(in the rows, 128 means zero)
Known rows, with every step that occurs:
negus/tulu/bukug: [ 93  89  90 150 154 165 144 126 124 103 176  21 100 103 102  89 162  95
  76 103 145 142 141 116 157 129 142 122 141  81 122 181]
rabusik/tulu: [ 97  93 108 164 115 149 154 143 118 118 159  16 100  80  76  81 157 114
  74  76 139 123 120 123 144 129 133 124 115  77 115 140]
biso/dugate/tulu/bukug: [115  90 131 158 161 144 136 113 112  96 133  92 128 113 118  86 142 101
  77  69 158 130 150 125 141 158 134  93 161  79 133 182]
birudek/lakal: [ 96 118 103 164 139 145 154 136 116 106 170  69  96 114  87  95 123 117
  72 101 137  86 139 120 134 133 116 127 123  76 113 146]
zavezi/birudek/lakal/zogi: [102  80 127 151 127 121 149 114 118 100 153 107 109 130  92 116  84 122
  64  98 136  61 149 143 129 141 120 134 121  67 115 120]
bukug/tulu/lakal: [ 99 116  87 136 118 143 156 169 127  92 219  50  90  92  80  83 170 133
  76  75 142 135 117 121 130 106 129 126 109  75 135 155]
birudek/lakal/tulu/mora: [ 65 107 130 152 149 127 161 130  92 111 180 107 104 125  88 114 128 107
  78 109 134  76 160 140 179 152 124 141 131  71 108 160]
bukug/tulu/zavezi/birudek/dugate/biso: [124 120 109 147  50 110 110 152 148  69 176 116 127  90  57  95 168 114
  90  69 150  97 164 120 130 106 131 142 115 113 115 188]
lakal/zogi/dugate/tulu/negus: [ 74 103 132 155 134 110 118 123  96 127 143 144 133 114  94  79 118 131
  49  83 147  98  97 131 144 144 130 123 118  95 122 105]
lakal/zogi/dugate/tulu/mora: [ 66 109 151 148 134 112 119 116  92 124 143 140 116 109  75  81 138 126
  58  87 138  83 125 145 175 140 139 127 108  83 117 131]
bukug/tulu/zavezi: [ 79 140 102 147 128 141 142 155 148  96 176  62  76  79  76  81 154 108
  87  74 131 135 130 140 142 112 139 143 133  83 125 176]
tulu/lakal/zogi/dugate: [ 86 102 108 139 121 137 118 144 119 107 191 104 123 117  84  87 139 155
  72  99 146 109 130 122 109  92 147 141  94  67 126 121]
bukug/tulu: [ 86 119  92 151 135 144 157 147 128  98 190  43  80  73  76  77 152 119
  75  76 134 118 113 119 152 126 121 128 128  80 124 152]
negus/tulu: [ 91 106  88 146 142 165 148 123 113 104 196  14  99 104  82  81 174 101
  76 100 141 138 128 107 147 112 131 131 111  83 117 160]
zogi/dugate/tulu: [ 93 113 121 151 122 143 122 117 103 116 152 106 126 101  72  56 160 119
  75  83 150  97 123 110 134 124 123 112 105  90 121 137]
biso/dugate: [103 111 102 155 147 153 141 131 121  85 172  52 120 102  91  81 150 115
  82  82 156 137 142 113 121 125 128 117 134  74 119 157]
zavezi/birudek/lakal: [119  95 110 152 111 132 155 131 122  93 164  84 117 123  76 100 113 107
  70  95 145  67 151 127 119 136 107 121 118  79 114 135]
lakal/birudek/dugate: [101 135  96 144 120 159 136 147  98 112 166  87 133  91  78  75 141 129
  70 105 182  96 159  98 129 149  97 121 122  94 103 150]
biso/dugate/zogi: [105 101  90 146 144 167 147 112 115  69 159  59 118 134 112  92 147 110
  85  83 154 149 140 113 107 109 126 141 123  71 115 146]
tulu/lakal/birudek/zavezi: [116 129  86 125 128 159 159 171 101  87 173  65 118 132 109  73 127 126
  52 110 187 122 155 128  95 160 113 107  95  64 124 102]
tulu/negus: [ 92 107  96 154 131 136 142 157 118 104 172  70 118 110  89  81 136 111
  60  96 154 117 111 125 136 135 109 128 123  99 124 133]
zogi/dugate/tulu/zavezi/birudek/lakal: [112 122 139 150  91 118 119 114 125 109 128 151 133 136  70  84 128 106
  80  77 137  70 161 135 108 123 135 117 113  87 114 150]
birudek/lakal/zogi/dugate: [ 66 118 116 164 143 130 132 118 115 116 162 110 104 110  84  97 101 147
  62 104 130  74 132 120 131 125 136 140 122  69 100 112]
lakal/zogi/dugate/tulu: [ 78 100 140 150 139 132 117 102 100 124 141 124 119 102  85  74 128 132
  67  86 142  91 121 126 141 128 133 127 109  78 121 120]
zavezi/birudek/lakal/zogi/dugate/biso: [112  91 129 165  93 102 111 107 120  84 155 136 128 129  79 109 110 136
  58  95 135  47 159 122 124 114 134 136  97  79  95 101]
lakal/birudek/dugate/tulu/bukug: [114 115 122 150 130 151 131 129  88 123 122 127 141  99 105  79 131 113
  64  91 184  90 171 111 149 180 103  96 147  97 115 176]
negus/tulu/lakal/zogi/dugate/biso: [104  99 100 145 107 132 104 120 112  93 216  72 125 128  91  98 192 144
  65 100 134 131 138 109 130  72 167 141  73  74 114 129]
bukug/tulu/lakal/zogi/dugate/biso: [ 95 113 106 149 102 111 114 143 128  81 213 103 107  98  82  93 165 162
  65  76 127 113 126 121 136  87 157 138  89  73 119 119]
tulu/lakal: [112 100  94 137 120 155 141 159 121  97 196  63 113 119  84  86 162 125
  78  98 154 124 136 121 112  97 125 131  97  73 138 154]

Rows:
[127 105 143 139 110 132 127 112 127  84 133 120 143 130  92  85 147  90
  93  55 154 126 166 145 110 127 139 109 130  86 135 179]
biso/dugate/tulu/zavezi/birudek
[ 79 114 100 142 137 145 147 139 106 107 195  25  95 106  74  87 185  95
  67 101 139 129 129 128 180 123 138 131 108  88 111 173]
negus/tulu/mora
[ 95  98 155 137 103 117 102 105 126 111 123 159 133 121  78  84 120 115
  81  76 146  87 151 153 116 116 148 132 111  84 127 138]
lakal/zogi/dugate/tulu/zavezi/birudek
[112 110 114 137  75 139 113 152 141  96 154 117 143 108  58  90 138 104
  98  93 170  96 169 124 103 112 119 143 122 108 121 191]
tulu/zavezi/birudek/dugate
[110 102 103 133 107 150 133 125 140  94 173  47 113 121  73  93 167  83
  89  93 145 136 156 134 123  99 143 138 112  90 123 176]
negus/tulu/zavezi/birudek
[119 106 100 160  87 138 109 143 117  89 176  95 136  98  73  86 167 123
  82  99 166  89 153  94 134 110 113 137 103 105 110 173]
birudek/dugate/biso
[102  62 127 147 140 135 155 118 116  96 156 116 128 132 107 117  93 100
  85 102 147  69 183 135 142 163 122 125 158  73 116 161]
zavezi/birudek/lakal/tulu/bukug
[ 74 116 101 139 122 126 134 153 128 102 212  91 100  89  76  84 142 160
  68  78 129 122 112 122 127 100 152 136 108  68 121 120]
bukug/tulu/lakal/zogi/dugate
[122  89 123 140  76 112 129 148  99 109 148 142 172 120  68  81 130 105
  63  75 178  86 126 116 130 157  88 108 121 126 127 153]
zavezi/birudek/dugate/tulu/negus
[115  93 122 151  78 135 140 142 143 106 138  53 115  99  68  92 147  93
  87  67 141 118 151 148 118 117 147 132 118  81 124 157]
rabusik/tulu/zavezi/birudek
[112 106 128 154 145 145 139 109 102  99 152  82 127 110  99  74 156 107
  79  66 156 131 138 120 134 138 124 100 129  76 127 162]
biso/dugate/tulu
[101 126 131 146 100 142 111 137 117 116 139 132 133 108  75  79 154 107
  93  85 162 105 152 125 130 122 123 134 123 105 129 202]
birudek/dugate/tulu/zavezi
[114  97  98 128  71 154 120 132 135  79 140 122 141 143  75  99 133  99
 101  95 167 109 167 124  87  96 119 171 114 100 116 180]
tulu/zavezi/birudek/dugate/zogi
[ 97  97  83 141 105 168 136 133 111  92 161  87 128 122  82  90 143 118
  86 104 167 110 136  99 113 110 104 160 110  92 109 164]
birudek/dugate/zogi
[110 112 123 158 144 122 143 129  99 100 153  99 142 119 105  80 143 107
  60  64 157 137 115 126 137 155 121  99 137  95 131 143]
biso/dugate/tulu/negus
[103 130 111 149 102 118 155 146 150  90 168  92  88 107  74 103 122 104
  81  70 125  93 150 146 128 127 132 131 135  80 116 159]
bukug/tulu/zavezi/birudek/lakal
[112 113 119 148 104 131 140 136 142  92 147 104 110 135  78 105 115  98
  84  95 140  81 168 146 108 120 129 137 125  80 118 161]
tulu/zavezi/birudek/lakal
[106  98 114 150 102 122  99 135 120  86 192 115 129 122  86  95 163 153
  66  97 143 102 144 119 116  82 151 145  76  75 120 119]
tulu/lakal/zogi/dugate/biso
[ 95  80 116 118  85 156 127 116 120  82 154 148 150 147  88 113 129 100
 116  99 170 108 186 129 101 104 121 178 119  93 115 184]
lakal/tulu/zavezi/birudek/dugate/zogi
[ 72 108 125 138 143 154 135 125 125 103 169  98 113 112  94  97 145 101
 106 103 149 123 166 143 137 109 139 157 129  78 131 180]
lakal/tulu/zavezi
[107 128 136 149 139 140 125 116 122  97 138 104 125 121 102  82 159 100
  93  65 151 144 154 140 124 121 145 115 134  78 133 186]
biso/dugate/tulu/zavezi
[ 83 123 134 149 117 125 123 131  97 119 149 116 120 107  62  64 169 113
  65  84 143  90 127 126 165 134 130 115 105  95 115 150]
zogi/dugate/tulu/mora
[109 116 106 144 109 139 146 121 135  98 171  61 107 136  81 109 146  89
  83  93 131 112 163 135 124 110 142 135 116  80 111 171]
negus/tulu/zavezi/birudek/lakal
[ 99 123 106 139  75 127 130 160 150  89 177 102 119  81  52  86 145 111
  94  69 155 106 150 124 122 119 125 136 136 108 120 189]
bukug/tulu/zavezi/birudek/dugate
[136 126 120 134 142 148 150 126  84  97 165  95 144 133 118  80 167 125
  67  68 174 143 161 123 113 145 123  85 108  64 129 141]
biso/dugate/tulu/lakal/birudek
[104 118 108 136  99 131 143 150 152  83 170  79  96  92  66  87 143  99
  89  66 139 118 144 146 128 116 134 136 129  88 130 166]
bukug/tulu/zavezi/birudek
[136 128  81 138  86 151 124 144  90  95 214  64 148 120  89  95 206 133
  67 103 174 131 170  87 127 107 127 122  77  90 103 163]
negus/tulu/lakal/birudek/dugate/biso
[114 127  81 128 135 168 158 140  95 108 207  22 116 120 101  86 184 121
  65 103 160 152 150 112 127 118 131 117  90  67 119 143]
negus/tulu/lakal/birudek
[ 89  86 138 139 122 118 162 126  95 100 171 125 122 137  80 119 116  99
  79 100 139  60 174 147 162 154 117 132 124  80 108 152]
zavezi/birudek/lakal/tulu/mora
[ 90  96 123 155 113 118 132 115 120 106 154 126 123 122  75 101  91 136
  64  98 135  55 145 128 118 130 129 132 116  72  99 103]
zavezi/birudek/lakal/zogi/dugate
[107  89 134 134 108 130 121 138  95 120 173 143 144 121  91  98 137 144
  77  88 165  99 136 123 126 122 123 128 102  83 141 168]
birudek/dugate/tulu/lakal/zogi
[ 92 113 115 163 107 148 140 147 141 119 145  36  96  89  78  87 161 103
  87  75 134 134 138 140 134 112 152 140 124  76 120 166]
rabusik/tulu/zavezi
[118  87 133 136  67 124 102 126 126  77 166 156 163 124  72 110 155 102
 108  95 169  87 202 125 123 107 129 157 113 107 114 195]
lakal/tulu/zavezi/birudek/dugate/biso
